Each row was made from one path, in order. Every step used is in the known rows, and no mark comes twice. Write each row's path.
Known rows:
kade/niviz/muneto: [-32 3 10 -34 8 -4 -6 -1 -12 -6 18 17 -3 0 1 -6 -3 0 9 -12 5 -8 -3]
pozis/tupuv/kade/niviz/muneto/garib/fakit: [-100 10 12 -9 3 20 -3 -12 -2 12 14 58 -1 -14 2 -34 12 11 25 -41 10 -9 1]
kade/tupuv/muneto/garib/fakit: [-86 4 19 -19 -1 -4 -5 2 -14 -2 13 37 -3 -1 -1 -35 13 10 -18 -49 -1 1 5]
pozis/tupuv/muneto/garib/fakit/niviz: [-91 7 3 15 1 28 4 -11 5 10 11 23 -3 -18 1 -51 10 8 4 -21 6 0 -1]
muneto/tupuv/pozis: [-9 -3 -3 19 -2 13 6 10 -5 -3 16 23 14 3 13 -16 12 -2 -3 -16 3 15 1]
fakit/niviz/kade/tupuv/muneto: [-39 4 5 -25 4 -18 -2 13 -9 12 13 13 -2 4 -11 -41 4 12 -14 -21 4 -13 -2]
garib/fakit/niviz: [-70 -2 1 1 -3 -1 -7 -14 10 10 4 4 -10 -9 5 -7 3 8 -10 6 10 1 -7]
tupuv/muneto/niviz/kade: [-55 6 0 -17 -9 -6 -6 1 -8 10 16 17 7 -7 -12 -26 -4 -12 0 -25 0 -2 3]
tupuv/muneto: [12 4 6 -11 -2 -2 1 9 -6 4 6 5 3 -3 -8 -21 -3 -4 -2 -13 -6 -2 0]
kade/tupuv: [-1 -3 6 -14 5 -9 2 9 -8 -5 1 9 1 9 0 -8 5 11 -8 -18 -2 -5 2]
niviz/kade/tupuv/muneto/garib: [-65 9 11 -19 2 -10 -2 10 -18 1 12 33 2 8 -9 -41 10 10 -10 -46 1 -6 8]
pozis/tupuv/kade/niviz/muneto: [-3 8 5 -15 6 13 6 5 -3 12 8 34 5 -8 -6 -27 1 5 33 -20 3 -16 -2]
pozis/tupuv/kade/niviz/muneto/garib: [-57 13 11 -7 8 24 0 -1 -6 9 13 46 2 -9 -1 -41 6 6 31 -36 6 -11 2]
fakit/niviz/kade/tupuv/muneto/garib: [-90 8 11 -16 4 -9 -7 6 -12 9 18 25 -4 4 -7 -53 9 15 -14 -35 7 -8 2]
niviz/muneto: [-13 1 -1 -24 5 2 0 1 -6 -16 11 7 -3 2 2 -9 0 -7 -2 -7 0 0 -1]
niviz/kade: [-24 2 -5 -2 -1 -9 -1 -3 -1 6 1 7 0 3 -4 1 4 4 1 -3 6 -4 1]
garib/fakit: [-45 -2 2 0 -5 -2 -4 -11 4 3 0 11 -3 -5 3 6 5 4 -7 -4 4 3 -1]
niviz/kade/tupuv/muneto: [-14 4 6 -26 1 -19 2 16 -16 4 9 21 5 8 -13 -28 6 9 -10 -31 -2 -11 4]
muneto/niviz/kade/tupuv/pozis: [-53 -1 5 -13 5 -5 -7 12 -22 -6 28 29 19 6 -1 -26 6 16 -19 -34 3 -1 3]
garib/fakit/niviz/kade/tupuv: [-94 -2 2 -14 1 -19 -7 -8 2 12 7 19 -9 2 1 -15 12 23 -17 -13 14 -7 -4]
tupuv/kade: [13 3 3 0 -7 -4 -2 6 4 18 -5 16 3 -3 -6 -11 0 1 5 -10 -2 -5 1]
garib/muneto/tupuv: [-52 1 -2 22 -7 -7 14 3 17 14 -4 17 -2 0 -1 0 18 -20 -8 -30 3 13 -1]

Which path is each row?
[-116 10 -2 13 1 18 3 -14 4 15 12 31 -2 -15 -4 -49 13 13 6 -23 13 -4 0]  pozis/tupuv/muneto/garib/fakit/niviz/kade
[-76 11 19 -27 1 2 -13 1 -10 10 18 43 -4 -4 -2 -30 2 1 13 -37 6 -8 2]  tupuv/kade/niviz/muneto/garib
[-37 7 -7 0 -4 14 9 1 -4 10 11 18 15 -12 -13 -36 1 -7 18 -25 0 -5 3]  pozis/tupuv/muneto/niviz/kade
[-38 0 -9 -13 -4 6 8 0 4 -10 10 19 -2 3 11 -11 10 -21 9 -18 6 11 1]  niviz/muneto/tupuv
[-43 0 6 -14 7 9 0 9 -18 -9 34 39 11 4 14 -22 8 -3 5 -27 9 6 -2]  kade/niviz/muneto/tupuv/pozis
[10 6 6 8 1 11 6 4 3 27 -3 27 8 -9 -7 -20 0 13 34 -14 3 -16 0]  pozis/tupuv/kade/niviz
[-67 6 4 -17 6 13 -5 -5 -9 -18 16 18 -5 1 6 -21 5 -6 -1 -20 3 5 3]  niviz/muneto/garib
[-84 -1 1 -23 3 1 -7 -14 6 -6 17 11 -12 -7 8 -15 3 0 -12 0 10 0 -8]  garib/fakit/niviz/muneto
[-66 1 1 -20 -2 -13 -6 3 -9 3 10 19 5 5 -4 -14 4 5 -6 -30 4 -4 4]  muneto/niviz/kade/tupuv
[-42 1 -2 -23 7 3 -4 -3 1 -8 16 -2 -10 -2 4 -21 -2 -4 -3 5 7 -2 -6]  fakit/niviz/muneto
[-110 4 18 -18 1 -2 -9 -2 -7 8 16 30 -9 -4 1 -48 10 15 -22 -38 6 -1 -1]  kade/tupuv/muneto/garib/fakit/niviz
[14 -4 10 -5 12 1 -1 19 -20 -12 19 18 15 10 4 -21 7 22 -20 -21 -3 -1 0]  kade/tupuv/pozis
[29 5 -3 7 4 20 15 9 -2 3 2 8 10 -8 -8 -30 2 -1 15 -13 -6 -5 1]  pozis/tupuv/muneto
[-31 4 7 0 -13 -7 0 5 7 35 -1 39 2 -3 2 -12 7 -5 25 -25 9 -2 1]  muneto/tupuv/kade/niviz
[-91 6 4 -15 8 14 -9 -9 -3 -11 21 11 -13 -2 7 -34 2 -5 -5 -11 9 3 -2]  fakit/niviz/muneto/garib
[-100 1 -4 -11 -14 2 -2 -6 18 19 9 38 -10 -9 11 -30 12 -11 2 -23 14 8 -5]  garib/fakit/niviz/muneto/tupuv/kade
[-85 7 14 -7 -6 5 -6 -8 -5 3 11 29 -3 -9 -1 -28 8 0 -12 -32 1 5 3]  tupuv/muneto/garib/fakit
[-97 3 7 -9 -1 -25 0 5 -2 12 8 22 2 3 -14 -10 11 -3 -23 -47 2 -2 1]  garib/muneto/niviz/kade/tupuv
[-97 6 1 5 -5 -17 -1 -5 6 17 7 15 2 -6 -14 0 7 -13 -14 -31 4 3 0]  garib/muneto/niviz/kade
[-13 2 -4 11 -16 -1 5 7 14 24 -7 28 3 -2 3 -15 11 -12 14 -21 4 6 2]  muneto/tupuv/kade
[12 1 11 -25 2 -12 2 19 -14 -1 7 14 4 6 -7 -29 2 6 -10 -30 -8 -7 2]  kade/tupuv/muneto
